Known rows, with every step that occurs:
punem, gilem: [8.2, 12.3, 16.2, 18.7, 0.9, -18.3, -1.7, 1.1, -17.4, 4.8, 4.8, -24.8, -31.8, 9.3, 20.1, 15.8, 22.8, -17.8, -21.9, -14.8, 14.3, -15.6, -3.2, -34.2, 2.4, 13.3]
vomeku, zibu, sife: [6.4, -22.3, -32.4, 33.9, 7.1, 11.8, 4.1, -22.4, -5.9, -2.7, -14.9, -22.1, -0.3, -4.6, 43.1, -22.4, -16.7, -5.4, 5.5, 14.8, 10.5, -11.4, -15.1, 21.6, 33.2, -14.3]
fonin, gilem, punem, sife, zibu, vomeku: [31.0, -3.9, -27.1, 65.6, 18.8, 6.4, -35.6, -29.7, -18.3, 4.1, -16.3, -6.8, 3.0, 38.7, 48.3, -2.6, 8.3, -13.4, -24.9, -25.6, 26.8, -3.1, -15.3, -17.4, 48.8, 8.9]
rufov, sepi, goguz, gilem, punem: [-7.9, 16.8, 12.8, 30.7, 23.0, -9.3, -16.2, -9.3, -31.0, 26.9, 27.3, -14.9, -32.9, 9.0, 11.0, -18.5, 30.3, -17.2, -20.6, 36.2, 32.3, 13.2, 30.9, -28.7, -21.4, -1.0]
goguz, sepi, rufov: [-1.3, 3.3, 1.5, 1.7, -2.4, -4.0, 20.7, 17.3, 5.9, 11.0, 30.8, 3.4, -14.7, 26.1, -3.5, -28.1, 6.0, -8.9, 10.4, 24.0, -10.7, -13.6, 8.5, -30.3, -50.1, -8.2]
goguz, sepi, rufov, sife, punem: [6.1, 27.6, -16.4, 26.5, -0.6, 5.4, -12.5, -1.5, 4.3, 17.4, 38.2, -5.3, -0.2, 27.3, 10.9, -51.7, -1.1, 3.5, -0.9, 45.9, -26.2, -21.2, 24.0, -45.6, -28.0, 22.9]
vomeku, zibu, sife, rufov, sepi, goguz, gilem: [-12.6, 23.4, -15.9, 57.7, 27.9, 15.7, -5.9, -3.6, -17.5, 45.7, 25.2, -10.4, -14.1, -9.5, -12.5, -34.0, -14.8, -12.8, 20.0, 51.5, 25.5, 11.2, 20.2, -15.3, -23.7, -9.9]
vomeku, zibu, sife, punem, gilem, goguz, sepi: [10.7, 10.0, 11.8, 21.4, -48.7, -24.4, -3.8, 7.3, -22.1, -18.1, 17.1, -20.4, -14.5, 14.8, 17.8, -23.5, 2.8, -22.4, -19.4, 36.4, 2.3, -15.3, -17.4, -38.1, -9.9, -8.3]
sepi, rufov: [-3.7, -5.1, -2.7, 9.9, 12.7, 2.1, 24.0, -0.6, 12.4, 8.4, 13.6, -5.1, -12.6, 22.1, -0.1, -23.3, 11.4, 3.4, 6.6, 1.2, -9.2, -12.6, 16.5, -22.9, -39.7, -3.2]
goguz, gilem, fonin: [10.3, 19.3, 7.2, 22.6, 7.1, -14.5, -18.1, 5.0, -12.6, 26.6, -4.5, -18.1, -12.3, 32.9, 33.1, -11.2, 18.0, -10.1, -23.0, 8.9, 8.6, -27.5, 10.9, -21.1, -28.3, -26.6]
vomeku, zibu: [-7.6, -13.5, -20.0, 29.2, 5.3, -5.2, 26.1, -11.5, -1.7, 2.5, -11.0, -16.3, -6.1, 12.7, 33.1, -0.7, 2.4, -19.2, 12.6, -1.4, -5.9, -29.7, -6.4, 3.3, 19.9, -7.9]
zibu, sife, punem: [28.2, 5.8, -26.2, 32.3, 10.2, 7.4, -13.2, -19.3, 3.1, -11.1, 13.7, -20.7, 3.6, -4.1, 30.0, -48.1, -20.6, 10.0, -13.6, 28.9, 5.5, -8.3, -0.2, -23.2, 8.3, 19.8]
vomeku, zibu, sife, rufov, sepi: [-5.0, 5.7, -41.6, 47.6, 15.1, 32.5, -15.6, -22.8, -21.8, 48.1, 24.0, -13.7, 16.3, 4.1, 0.1, -19.4, -6.9, 10.7, 20.5, 16.1, 5.0, 13.2, 21.9, -11.4, 11.9, -9.3]
fonin, gilem, punem, sife, rufov: [33.5, 11.9, -5.4, 40.7, 14.1, 19.3, -37.5, -10.4, -61.0, 42.1, -3.0, -9.8, 21.3, 30.5, 19.7, 3.2, 23.6, 12.0, -9.3, 11.9, 34.8, 16.0, 7.3, -41.0, 2.1, 11.1]
punem, sife, rufov, sepi, goguz: [-9.3, 17.9, -17.4, 30.1, 25.2, 14.5, 6.4, -11.0, -3.4, 37.5, 34.1, -2.6, 16.2, 10.4, -37.2, -23.8, 12.0, -10.8, 22.0, 23.5, 15.0, 20.8, 17.9, -33.1, -19.3, 1.5]
sepi, goguz, gilem, punem, sife, rufov: [22.6, 16.3, 1.5, 48.7, 22.4, 22.8, -31.7, -3.8, -55.0, 39.8, 12.3, -4.1, 14.8, 24.8, 4.9, -6.4, 19.5, 2.2, -4.3, 27.8, 42.4, 21.5, 2.3, -44.5, -16.1, 15.3]
rufov, sepi: [-6.2, 2.8, -19.9, 26.3, 10.3, 7.0, 0.5, -15.9, -9.6, 37.0, 38.8, -12.0, -10.2, 5.5, -4.4, -12.7, 14.3, 3.6, 11.6, -0.7, -5.6, -4.5, 35.7, -11.3, -2.1, -1.9]
sife, punem, gilem, goguz, sepi, rufov: [1.1, 11.9, 17.4, 9.0, -25.1, -14.8, 16.9, 14.7, 1.8, -8.1, 28.2, -6.9, -17.3, 31.1, -10.0, -31.8, 12.8, -11.2, -13.8, 26.8, -10.7, -9.9, 4.9, -54.6, -52.9, -2.7]
sife, rufov, sepi, goguz, gilem: [-10.5, 30.3, -5.8, 50.5, 28.5, 8.9, -7.4, 1.4, -18.4, 49.6, 36.2, -8.0, -18.5, -6.9, -20.7, -31.0, -6.1, -6.4, 19.8, 44.8, 22.7, 8.5, 31.3, -27.6, -40.1, -3.3]
vomeku, zibu, sife, punem: [19.3, 0.8, -33.4, 39.4, 8.8, 8.2, -2.5, -21.2, 5.9, -14.1, 3.9, -20.4, 5.9, 0.0, 34.5, -43.8, -23.1, -1.7, -10.9, 31.1, 2.0, -11.8, -8.7, -17.0, 21.1, 14.9]
goguz, gilem, punem, sife: [30.9, -6.1, 23.8, 40.8, 15.5, 6.5, -23.9, -1.4, -61.4, 21.5, 13.0, -4.2, -21.2, 25.2, 26.8, 4.5, 43.5, -14.8, -32.2, 16.7, 44.8, 5.4, 5.1, -24.5, -3.1, 22.9]
punem, sife, rufov, sepi, goguz, nizub: [0.1, 18.2, -15.1, 33.8, 4.7, -13.1, 11.1, 17.0, -7.0, 30.2, 50.2, 7.6, 8.3, -6.3, -8.2, -28.9, 23.1, -30.9, 24.2, 38.7, 27.7, 11.2, 10.7, -37.8, -36.6, -6.9]
fonin, gilem, punem, sife, zibu: [37.2, -7.0, -0.2, 57.5, 18.3, -6.0, -37.9, -20.6, -60.5, 23.7, -15.7, -9.1, 13.7, 37.3, 28.4, 3.7, 17.9, 7.5, -32.3, -7.9, 20.6, -2.1, 5.2, -35.9, 12.2, 13.6]

Rows:
[-17.1, 21.1, -22.1, 24.1, 25.1, 8.8, 8.9, -13.7, 7.2, 35.1, 34.0, -7.1, 12.8, 4.7, -35.4, -29.1, 4.5, -6.9, 27.9, 24.0, 6.9, 16.2, 22.7, -30.9, -22.0, -5.3] | sife, rufov, sepi, goguz
[19.5, 0.5, 18.7, 42.2, 20.7, 9.0, -18.5, -4.1, -53.7, 30.1, 24.7, -1.2, -17.5, 24.2, 5.2, -1.9, 45.0, -21.7, -26.6, 25.0, 45.2, 17.4, 13.2, -29.1, -7.6, 20.3] | rufov, sepi, goguz, gilem, punem, sife
[8.1, 11.4, 25.2, 10.4, -50.0, -31.0, -2.9, 13.4, -28.0, -8.5, 24.5, -18.9, -21.6, 18.0, 10.3, -11.5, 16.9, -16.9, -13.3, 22.3, 1.3, -19.2, -6.7, -40.1, -26.4, -11.0] | punem, gilem, goguz, sepi
[1.2, 6.0, 8.8, 5.3, -25.1, -13.8, 15.8, 10.1, -3.4, 6.7, 16.7, -7.5, -11.7, 30.0, -6.3, -31.1, 11.3, -1.9, -0.1, 24.7, -12.5, -10.9, 17.2, -36.4, -50.3, -20.7] | fonin, gilem, goguz, sepi, rufov
[4.6, 10.9, -9.3, 52.7, -9.1, -7.7, -33.9, -14.3, -33.3, 37.1, -0.8, -11.3, 15.4, 42.2, 13.1, -28.5, -1.6, 20.0, -2.8, 14.9, -28.0, -22.6, 28.2, -36.2, -23.0, -10.3] | fonin, gilem, goguz, sepi, rufov, sife, zibu
[10.5, 32.4, 6.2, 31.9, -0.6, -10.7, -19.5, -3.1, -13.1, 10.1, 17.5, -24.5, -23.3, 16.7, 20.9, -7.4, 17.9, -14.6, -28.3, 11.1, -0.3, -18.0, 7.0, -52.5, 1.3, 31.7] | rufov, sife, punem, gilem
[17.6, 25.0, 9.9, 25.9, 2.3, -17.8, -6.8, -0.6, -8.6, -5.6, 12.4, -25.2, -25.0, 9.8, 18.8, -1.5, 13.4, -17.1, -33.6, 0.8, 10.4, -13.3, -3.6, -54.6, 1.9, 30.3] | sife, punem, gilem
[5.9, 8.5, 16.8, 30.3, 15.4, -12.0, -24.2, -6.3, -41.8, 18.5, 14.8, -19.1, -37.8, 10.6, 37.5, -9.4, 28.4, -7.8, -26.8, 24.8, 31.3, -1.9, 24.0, -22.8, -15.3, 2.1] | goguz, gilem, punem
[-4.7, 26.8, -11.5, 36.6, 16.7, 2.1, -16.1, -2.2, -7.4, 38.6, -2.4, -15.8, 6.9, 30.1, 11.4, -23.6, 6.1, -18.6, -12.4, 30.1, 15.8, -3.2, 5.9, -21.6, -20.9, -36.0] | vomeku, zibu, sife, rufov, sepi, goguz, gilem, fonin
[-4.2, 20.3, 5.3, 39.4, 24.6, -5.4, 1.8, 5.4, -10.8, 27.0, 22.4, -10.5, -29.5, -8.1, -4.8, -29.4, -4.6, -11.9, 12.7, 40.1, 22.9, -6.9, 19.8, -18.8, -38.8, -1.7] | sepi, goguz, gilem
[25.6, -4.1, -19.7, 75.1, 23.6, 10.4, -35.9, -22.9, -22.0, 3.9, -4.3, -2.8, -6.6, 33.8, 46.0, -7.8, 5.0, -15.8, -23.1, -16.9, 31.7, -3.9, -18.0, -17.7, 35.4, 14.7] | goguz, gilem, punem, sife, zibu, vomeku
[3.9, 9.0, -20.6, 62.4, -8.1, 1.6, -30.6, -19.0, -1.0, 2.0, 2.3, -7.5, -3.7, 44.3, 33.3, -20.6, 0.8, -14.6, -12.7, -11.6, -4.2, -16.6, -11.6, -27.6, 17.5, 0.1] | punem, gilem, goguz, sepi, rufov, sife, zibu, vomeku
[17.0, 9.0, 3.6, 11.2, 7.8, -20.4, -23.6, -19.7, -35.2, 20.6, -10.8, -27.7, -18.0, 19.5, 40.9, -1.0, 35.0, -1.3, -31.1, 7.3, 21.2, -0.4, 31.1, -22.0, 12.9, -8.4] | fonin, gilem, punem
[13.0, 16.0, -20.0, 43.7, 15.8, 24.8, -30.7, -17.4, -48.1, 63.4, 26.7, -9.3, 13.0, 22.5, -6.1, -2.1, 24.4, 9.2, -0.4, 11.3, 19.2, 22.0, 35.8, -33.4, 5.5, 3.7] | fonin, gilem, punem, sife, rufov, sepi
[-3.5, 15.0, -28.8, 38.3, 14.4, 23.2, -15.9, -16.0, -22.4, 54.0, 36.5, -10.2, 11.0, 9.6, -9.7, -13.5, 5.3, 15.8, 21.1, 6.9, 0.5, 7.9, 34.1, -26.0, -7.2, -1.5] | sife, rufov, sepi
[8.1, 16.0, -13.2, 53.3, 20.0, 28.9, -31.4, -11.3, -52.4, 62.6, 39.7, -4.7, 3.7, 18.6, -8.4, -6.1, 21.5, 6.1, 1.8, 20.6, 24.5, 21.7, 32.9, -33.9, -8.5, 9.0] | goguz, gilem, punem, sife, rufov, sepi
[11.1, 0.0, -36.9, 45.3, 11.9, 28.5, -17.9, -18.8, -25.4, 24.9, -9.6, -18.1, 26.5, 5.1, 28.8, -19.9, -21.3, 16.1, 18.6, 19.6, 16.7, 3.7, -10.8, -8.8, 14.1, -10.3] | vomeku, zibu, sife, rufov
[5.0, 25.5, -9.2, 28.9, -16.3, 0.0, -11.9, -5.0, 1.2, 8.6, 34.4, -11.2, 1.7, 30.1, 7.7, -54.4, 3.0, 5.7, -6.3, 45.3, -28.4, -21.3, 25.5, -49.3, -32.0, 18.6] | gilem, goguz, sepi, rufov, sife, punem
[-7.5, 25.9, -11.4, 52.9, 28.8, 14.7, -13.4, -2.3, -19.5, 47.9, 32.1, -9.9, -15.6, -11.5, -15.9, -37.2, -12.8, -4.8, 17.9, 50.7, 28.0, 13.2, 26.6, -19.7, -32.4, -6.8] | zibu, sife, rufov, sepi, goguz, gilem
[32.3, -13.0, 2.6, 57.1, 19.7, -3.2, -32.5, -18.7, -56.4, 15.0, -6.2, -5.2, 12.5, 37.1, 27.7, 2.2, 19.4, 4.4, -29.9, -9.3, 18.6, -3.4, -3.0, -35.5, 6.3, 19.3] | gilem, punem, sife, zibu
[-14.7, 18.3, -27.5, 28.3, 25.4, 15.4, 3.7, -17.0, 5.7, 33.7, 31.2, -9.6, 15.3, -0.8, -31.0, -35.9, -3.0, -4.7, 25.8, 29.4, 12.4, 21.6, 18.5, -23.6, -14.6, -8.6] | zibu, sife, rufov, sepi, goguz
[29.9, 5.8, -10.0, 42.9, 13.8, 26.7, -23.6, -5.8, -46.5, 36.2, 7.5, -4.0, 24.5, 24.2, 10.2, -1.7, 10.4, 13.8, 8.8, 6.1, 25.5, 5.8, -3.0, -34.8, -7.0, 16.1] | punem, sife, rufov
[6.5, 31.0, 3.4, 34.0, 17.7, 0.5, -20.8, 4.1, -17.8, 45.0, 7.7, -8.9, 5.3, 39.2, 1.5, -15.3, 21.9, -17.3, -16.9, 23.6, 20.9, -1.3, 11.6, -35.8, -33.7, -22.1] | punem, sife, rufov, sepi, goguz, gilem, fonin
[7.0, 15.0, 24.0, 32.3, -43.3, -24.2, -10.9, -16.2, -20.9, -16.5, 4.4, -36.2, -16.4, 21.7, 13.0, -17.7, 27.0, 0.2, -33.4, 6.0, -7.0, -18.7, 9.9, -50.2, -13.2, 8.6] | rufov, sife, punem, gilem, goguz
[8.4, 10.5, -22.9, 45.7, 16.1, 31.0, -19.5, -13.6, -37.8, 56.7, 36.7, -4.4, 14.8, 18.9, -12.4, -6.0, 15.9, 10.8, 13.5, 6.8, 11.3, 14.5, 27.0, -29.0, -2.3, 8.7] | punem, sife, rufov, sepi
[16.6, 28.6, 10.6, 10.0, -1.9, -25.1, -15.1, 1.2, 1.2, 2.8, -7.4, -25.5, -5.9, 43.9, 31.8, 0.4, 30.2, -22.1, -50.1, -7.9, 2.8, -23.4, -7.7, -51.0, -7.2, -5.6] | sife, punem, gilem, fonin
[16.0, 1.5, 9.0, 21.9, -40.3, -27.1, -4.3, -23.8, -24.6, -0.7, -20.5, -38.5, -6.1, 14.0, 15.8, -16.8, 18.1, 17.9, -13.4, -2.0, -3.5, -18.4, 27.7, -20.7, -5.8, -24.0] | fonin, gilem, goguz
[-12.0, 24.5, -1.4, 44.2, 25.5, 0.8, 0.0, 1.8, -11.7, 40.6, 37.2, -8.9, -28.7, -8.2, -17.7, -30.8, -2.7, -13.0, 14.9, 41.5, 19.6, 1.5, 32.3, -19.9, -37.3, -4.1] | rufov, sepi, goguz, gilem
